Each row was made from one walk, in order. Every step used is in the known rows, and no mark comes twice. Write each row's walk.
Known rows
rokip vuse: [ 0.04  0.06 -0.09  0.07 -0.11  0.09  0.05 -0.12 -0.03  0.07  0.11 -0.19
 -0.03 -0.06  0.09  0.06  0.11  0.10 -0.01 -0.04 -0.06  0.09  0.08  0.05
 -0.11  0.12]
murof rokip balaf: [ 0.14 -0.09 -0.17  0.15 -0.28  0.03  0.25 -0.19  0.14 -0.20  0.01  0.07
  0.16 -0.02 -0.04  0.17 -0.10  0.09 -0.01  0.26  0.35  0.02 -0.07  0.22
 -0.03  0.15]
daka balaf ganuz vefiz: [-0.09  0.06 -0.11  0.05 -0.01  0.03 -0.15 -0.05 -0.16  0.16 -0.09 -0.03
  0.17 -0.03 -0.07 -0.06  0.03  0.07  0.29  0.28 -0.12 -0.15 -0.13 -0.03
  0.19  0.26]
balaf ganuz murof: [-0.11  0.18 -0.03  0.13 -0.05  0.24 -0.04  0.21 -0.31  0.05  0.06 -0.01
 -0.12  0.11 -0.07  0.06  0.01 -0.24  0.02  0.11 -0.13  0.02  0.02 -0.01
  0.17  0.00]
murof ganuz vefiz: [ 0.02  0.10 -0.08 -0.04  0.01 -0.02  0.06 -0.07 -0.02 -0.12  0.04  0.07
  0.29 -0.02 -0.07 -0.10 -0.07  0.04  0.25  0.02 -0.03  0.14  0.13 -0.17
  0.06  0.29]
rokip balaf ganuz vefiz kife: [-0.04 -0.09 -0.16  0.41 -0.45  0.23 -0.37 -0.01 -0.19 -0.13 -0.03  0.09
  0.22  0.13 -0.03  0.00  0.14 -0.01  0.00  0.23  0.12  0.18  0.03  0.28
  0.35  0.57]
daka vefiz kife murof rokip balaf: [ 0.09  0.01 -0.14  0.38 -0.46  0.20 -0.12 -0.35  0.21 -0.50 -0.05 -0.30
  0.13  0.10  0.16  0.01  0.02  0.06  0.02  0.18  0.45 -0.19 -0.01  0.18
  0.23  0.44]
rizun rokip balaf ganuz vefiz: [-0.01  0.23 -0.32  0.13 -0.24  0.22 -0.21 -0.27  0.15 -0.08 -0.11  0.00
  0.25  0.22 -0.05  0.06 -0.04  0.02  0.10  0.25  0.19  0.19 -0.02  0.29
  0.13  0.40]
daka murof rokip: [ 0.23  0.01 -0.12  0.11  0.02  0.00  0.41 -0.17  0.10 -0.07 -0.08  0.10
 -0.07  0.03  0.06  0.17 -0.25 -0.06 -0.12 -0.03  0.16 -0.17 -0.21  0.10
  0.00  0.01]
vefiz kife rizun rokip: [ 0.03  0.39 -0.21  0.29  0.03  0.05 -0.11  0.03  0.15 -0.22 -0.14 -0.08
  0.05  0.21  0.06  0.09  0.06 -0.17  0.00 -0.26  0.32  0.07  0.06  0.13
 -0.01  0.08]
daka murof ganuz: [ 0.07  0.10 -0.05  0.03  0.07 -0.01  0.19 -0.12 -0.01 -0.07  0.06  0.05
 -0.08  0.06  0.18 -0.15 -0.22 -0.02 -0.04 -0.06 -0.02  0.09 -0.13 -0.15
 -0.05  0.01]
vefiz kife rizun: [-0.03  0.16 -0.05  0.32 -0.09  0.01 -0.11  0.17 -0.06 -0.17 -0.06  0.07
  0.04  0.08  0.06  0.05  0.14 -0.16  0.00 -0.11  0.17  0.04  0.05  0.01
  0.04  0.14]
balaf ganuz murof rokip: [ 0.02  0.19 -0.13  0.17 -0.08  0.21  0.28  0.18 -0.27 -0.06  0.05  0.08
 -0.04  0.07 -0.17  0.20 -0.12 -0.27 -0.01  0.15  0.03 -0.08  0.02  0.10
  0.20  0.05]
pumep rokip vuse: [ 0.06 -0.09 -0.13  0.11 -0.35  0.17  0.12 -0.07  0.18 -0.15  0.05 -0.26
  0.00  0.16  0.17 -0.01  0.06  0.10  0.09  0.04 -0.18  0.05  0.10  0.08
 -0.07  0.09]
rizun ganuz murof: [-0.01  0.19  0.05  0.09  0.17  0.13 -0.06  0.18 -0.28  0.08  0.28 -0.21
  0.16  0.13 -0.07  0.11 -0.11 -0.13  0.07 -0.10  0.02 -0.07  0.15  0.10
  0.11 -0.05]
murof rokip balaf ganuz vefiz kife rizun: [ 0.03  0.16 -0.30  0.54 -0.44  0.16 -0.01  0.02 -0.10 -0.31 -0.08  0.28
  0.34  0.14 -0.10  0.20  0.05 -0.18  0.09  0.33  0.35  0.13  0.01  0.31
  0.24  0.62]
ganuz vefiz kife rizun rokip vuse: [ 0.14  0.45 -0.35  0.38 -0.11  0.16 -0.09 -0.17  0.18 -0.21 -0.11 -0.22
  0.27  0.15  0.04  0.26  0.18 -0.09  0.16 -0.29  0.25  0.14  0.19  0.14
 -0.05  0.44]
ganuz vefiz kife murof rokip balaf: [ 0.04 -0.05 -0.18  0.46 -0.49  0.20  0.00 -0.22  0.15 -0.54 -0.01 -0.13
  0.26  0.17  0.01  0.15  0.02  0.01  0.07  0.05  0.48 -0.02  0.03  0.17
  0.20  0.59]
pumep rokip balaf ganuz: [-0.12 -0.17 -0.15  0.18 -0.55  0.23 -0.10  0.00  0.09 -0.20  0.03  0.01
  0.01  0.30  0.12 -0.14 -0.02  0.02  0.04  0.47 -0.07  0.17 -0.05  0.25
  0.13  0.18]
rokip balaf ganuz: [-0.14 -0.02 -0.10  0.16 -0.32  0.15 -0.17 -0.04 -0.13  0.01  0.07  0.09
 -0.02  0.09  0.04 -0.06  0.01  0.01 -0.06  0.39  0.05  0.20 -0.06  0.22
  0.08  0.20]
murof rokip: [ 0.13  0.01 -0.10  0.03 -0.03 -0.02  0.32 -0.03  0.04 -0.11 -0.01  0.09
  0.06 -0.02 -0.09  0.13 -0.12 -0.01 -0.01  0.03  0.14 -0.11 -0.01  0.12
  0.02  0.05]
daka vefiz kife murof rokip balaf ganuz: [-0.07  0.10 -0.19  0.40 -0.52  0.28 -0.23 -0.23  0.00 -0.40 -0.03 -0.18
  0.02  0.19  0.17 -0.10  0.00 -0.02 -0.04  0.35  0.29 -0.13  0.00  0.30
  0.37  0.55]
kife murof ganuz balaf: [-0.25  0.24 -0.09  0.11 -0.01  0.05  0.17 -0.03  0.04 -0.25  0.28 -0.08
 -0.09  0.12  0.24 -0.36 -0.11  0.03  0.08  0.12  0.06  0.14 -0.02 -0.15
 -0.01  0.11]
balaf ganuz vefiz kife murof rokip: [-0.12  0.14 -0.16  0.36 -0.30  0.21 -0.03  0.06 -0.17 -0.36 -0.02 -0.01
  0.06  0.24 -0.05  0.00 -0.02 -0.19  0.01 -0.01  0.12 -0.09  0.08  0.16
  0.39  0.57]
pumep rokip: [ 0.03 -0.15 -0.05  0.03 -0.24  0.09  0.07  0.03  0.19 -0.21 -0.04 -0.10
  0.03  0.22  0.07 -0.07 -0.03  0.00  0.10  0.09 -0.13 -0.04  0.02  0.03
  0.05 -0.03]

Write each row's walk
[-0.11  0.04 -0.03  0.30 -0.22  0.15 -0.23 -0.01  0.01 -0.34 -0.03 -0.19
  0.12  0.18  0.05 -0.01  0.11 -0.08  0.08 -0.21  0.14 -0.06  0.09 -0.06
  0.24  0.41] -> ganuz vefiz kife murof
[-0.03  0.32 -0.25  0.22 -0.19  0.35 -0.10 -0.10 -0.01 -0.08  0.00 -0.16
 -0.01  0.26 -0.02  0.16 -0.05 -0.13  0.00  0.19  0.23  0.17 -0.02  0.22
  0.08  0.06] -> rizun rokip balaf ganuz murof
[-0.05  0.49 -0.30  0.33 -0.06  0.16 -0.24  0.07 -0.02 -0.18 -0.20  0.08
  0.17  0.28 -0.06  0.07  0.07 -0.26  0.11 -0.08  0.15  0.12  0.11  0.19
  0.20  0.42] -> balaf ganuz vefiz kife rizun rokip
[-0.02  0.00 -0.20  0.18 -0.34  0.12  0.15 -0.06 -0.08 -0.08  0.05  0.17
  0.05  0.07 -0.04  0.07 -0.11 -0.01 -0.07  0.43  0.19  0.08 -0.07  0.32
  0.11  0.26] -> murof rokip balaf ganuz
[-0.25  0.13 -0.06  0.34 -0.27  0.24 -0.33  0.10 -0.21 -0.25  0.00 -0.08
  0.00  0.26  0.04 -0.14  0.09 -0.18  0.03 -0.05 -0.02  0.02  0.10  0.04
  0.37  0.52] -> balaf ganuz vefiz kife murof
[ 0.03  0.02 -0.01  0.25  0.01  0.05 -0.32  0.13 -0.24 -0.02  0.15 -0.11
  0.38  0.16 -0.07  0.00  0.02 -0.01  0.05 -0.19  0.05 -0.04  0.22  0.26
  0.33  0.41] -> rizun ganuz vefiz kife
[ 0.07  0.48 -0.29  0.27  0.04  0.05 -0.04 -0.04  0.14 -0.36 -0.11 -0.01
  0.34  0.19 -0.01  0.00 -0.01 -0.14  0.24 -0.24  0.29  0.21  0.17 -0.05
  0.04  0.37] -> murof ganuz vefiz kife rizun rokip
[ 0.17  0.49 -0.32  0.33  0.06  0.09  0.06 -0.18  0.20 -0.33 -0.17  0.01
  0.21  0.26  0.14  0.04 -0.13 -0.19  0.12 -0.31  0.29  0.16 -0.02 -0.06
  0.02  0.33] -> daka murof ganuz vefiz kife rizun rokip
[-0.10  0.22 -0.10  0.28 -0.10  0.15 -0.20 -0.12  0.05 -0.35  0.13 -0.25
  0.01  0.10  0.32 -0.41  0.04  0.06  0.10  0.11  0.09 -0.05  0.05 -0.06
  0.26  0.34] -> daka vefiz kife murof ganuz balaf
[-0.09  0.13 -0.04  0.12  0.17  0.01 -0.03  0.11 -0.16  0.16  0.34 -0.01
  0.16  0.11  0.08 -0.14 -0.11  0.10 -0.01  0.15 -0.01  0.01  0.04  0.30
  0.10  0.04] -> rizun ganuz balaf
[ 0.21  0.32 -0.16  0.52 -0.18  0.20 -0.08 -0.05 -0.09 -0.29  0.13 -0.21
  0.48  0.13 -0.01  0.29 -0.05 -0.14  0.19  0.21  0.52 -0.17  0.15  0.34
  0.23  0.33] -> daka vefiz kife rizun ganuz murof rokip balaf
[-0.11  0.16 -0.20  0.51 -0.42  0.17 -0.32  0.05 -0.15 -0.22 -0.05  0.20
  0.26  0.16 -0.02  0.07  0.17 -0.14  0.11  0.30  0.21  0.24  0.04  0.19
  0.22  0.57] -> rokip balaf ganuz vefiz kife rizun
[-0.04  0.13 -0.11  0.06  0.06 -0.01  0.19  0.03 -0.03 -0.05  0.19  0.11
  0.04 -0.02  0.11 -0.26 -0.07  0.08  0.06  0.18 -0.02  0.17 -0.02 -0.05
  0.00  0.05] -> murof ganuz balaf
[ 0.17  0.40 -0.38  0.47 -0.19  0.13 -0.02 -0.33  0.31 -0.44 -0.13  0.00
  0.32  0.27  0.18  0.08 -0.11 -0.07  0.13 -0.08  0.50  0.30 -0.08  0.07
 -0.03  0.43] -> daka murof ganuz vefiz kife rizun rokip balaf
[ 0.06  0.03 -0.09  0.19 -0.09  0.04 -0.11  0.05 -0.11 -0.22  0.02  0.01
  0.27  0.03 -0.04 -0.11  0.05 -0.01  0.13 -0.13  0.04  0.13  0.17 -0.09
  0.23  0.39] -> murof ganuz vefiz kife
[-0.11  0.15 -0.06  0.13  0.03  0.14 -0.05  0.10 -0.30  0.16  0.02 -0.18
 -0.08  0.00 -0.02  0.03  0.03 -0.07  0.20  0.21 -0.08 -0.18 -0.16 -0.10
  0.15 -0.07] -> daka balaf ganuz murof
[-0.10  0.28 -0.10  0.45  0.10  0.00 -0.15  0.28 -0.21 -0.02  0.28  0.05
  0.19  0.18  0.15 -0.09  0.03 -0.07 -0.02  0.01  0.17  0.06  0.07  0.32
  0.13  0.16] -> vefiz kife rizun ganuz balaf
[-0.05  0.45 -0.33  0.33  0.02  0.06 -0.27 -0.03 -0.01 -0.07 -0.23 -0.10
  0.22  0.19  0.01  0.03  0.10 -0.08  0.28  0.03  0.18 -0.06 -0.06  0.10
  0.16  0.34] -> daka balaf ganuz vefiz kife rizun rokip
[ 0.08 -0.09 -0.25  0.44 -0.47  0.20 -0.05 -0.04 -0.15 -0.23 -0.03  0.15
  0.28  0.10 -0.12  0.14  0.03 -0.05 -0.01  0.27  0.26  0.09  0.04  0.38
  0.38  0.63] -> murof rokip balaf ganuz vefiz kife
[-0.08  0.09 -0.08  0.05 -0.10  0.10 -0.15  0.05 -0.16  0.05 -0.05  0.15
  0.13  0.06 -0.12 -0.03  0.00 -0.09  0.11  0.18 -0.16  0.06  0.04  0.07
  0.23  0.35] -> balaf ganuz vefiz
[-0.05  0.47 -0.30  0.53 -0.29  0.36 -0.20  0.05 -0.07 -0.27 -0.06 -0.09
  0.05  0.33  0.04  0.22  0.09 -0.30  0.01  0.08  0.39  0.22  0.03  0.23
  0.12  0.18] -> vefiz kife rizun rokip balaf ganuz murof
[-0.10  0.09 -0.09  0.26 -0.30  0.31 -0.11  0.03 -0.24 -0.03  0.10 -0.02
 -0.02  0.11 -0.02  0.11  0.02 -0.13  0.01  0.34  0.07  0.14 -0.04  0.10
  0.15  0.10] -> rokip balaf ganuz murof
[ 0.03  0.14 -0.15  0.17  0.02  0.12  0.26  0.07 -0.27  0.05  0.00 -0.08
 -0.01 -0.02 -0.09  0.16 -0.09 -0.08  0.19  0.23  0.08 -0.28 -0.16  0.01
  0.17 -0.02] -> daka balaf ganuz murof rokip
[ 0.12  0.30 -0.33  0.44 -0.26  0.14 -0.21 -0.22  0.30 -0.37 -0.19 -0.05
  0.40  0.21 -0.01  0.22  0.10 -0.06  0.17 -0.02  0.51  0.20  0.05  0.20
  0.03  0.40] -> ganuz vefiz kife rizun rokip balaf
[ 0.00  0.21 -0.17  0.40 -0.20  0.19  0.01 -0.08 -0.16 -0.29  0.31 -0.38
  0.30  0.20  0.06  0.09 -0.04  0.02  0.07 -0.26  0.23 -0.10  0.29  0.31
  0.21  0.64] -> rizun ganuz vefiz kife murof rokip vuse
[-0.02  0.05 -0.15  0.46 -0.33  0.17 -0.11 -0.13 -0.04 -0.42  0.24 -0.23
  0.44  0.28  0.00  0.09 -0.12  0.03  0.07  0.02  0.47 -0.04  0.16  0.39
  0.26  0.62] -> rizun ganuz vefiz kife murof rokip balaf
[-0.03  0.05 -0.07  0.31 -0.20  0.10  0.12  0.03 -0.01 -0.42  0.02 -0.15
 -0.07  0.16  0.07  0.01 -0.03 -0.10 -0.09 -0.19  0.28 -0.14  0.03  0.09
  0.16  0.23] -> vefiz kife murof rokip
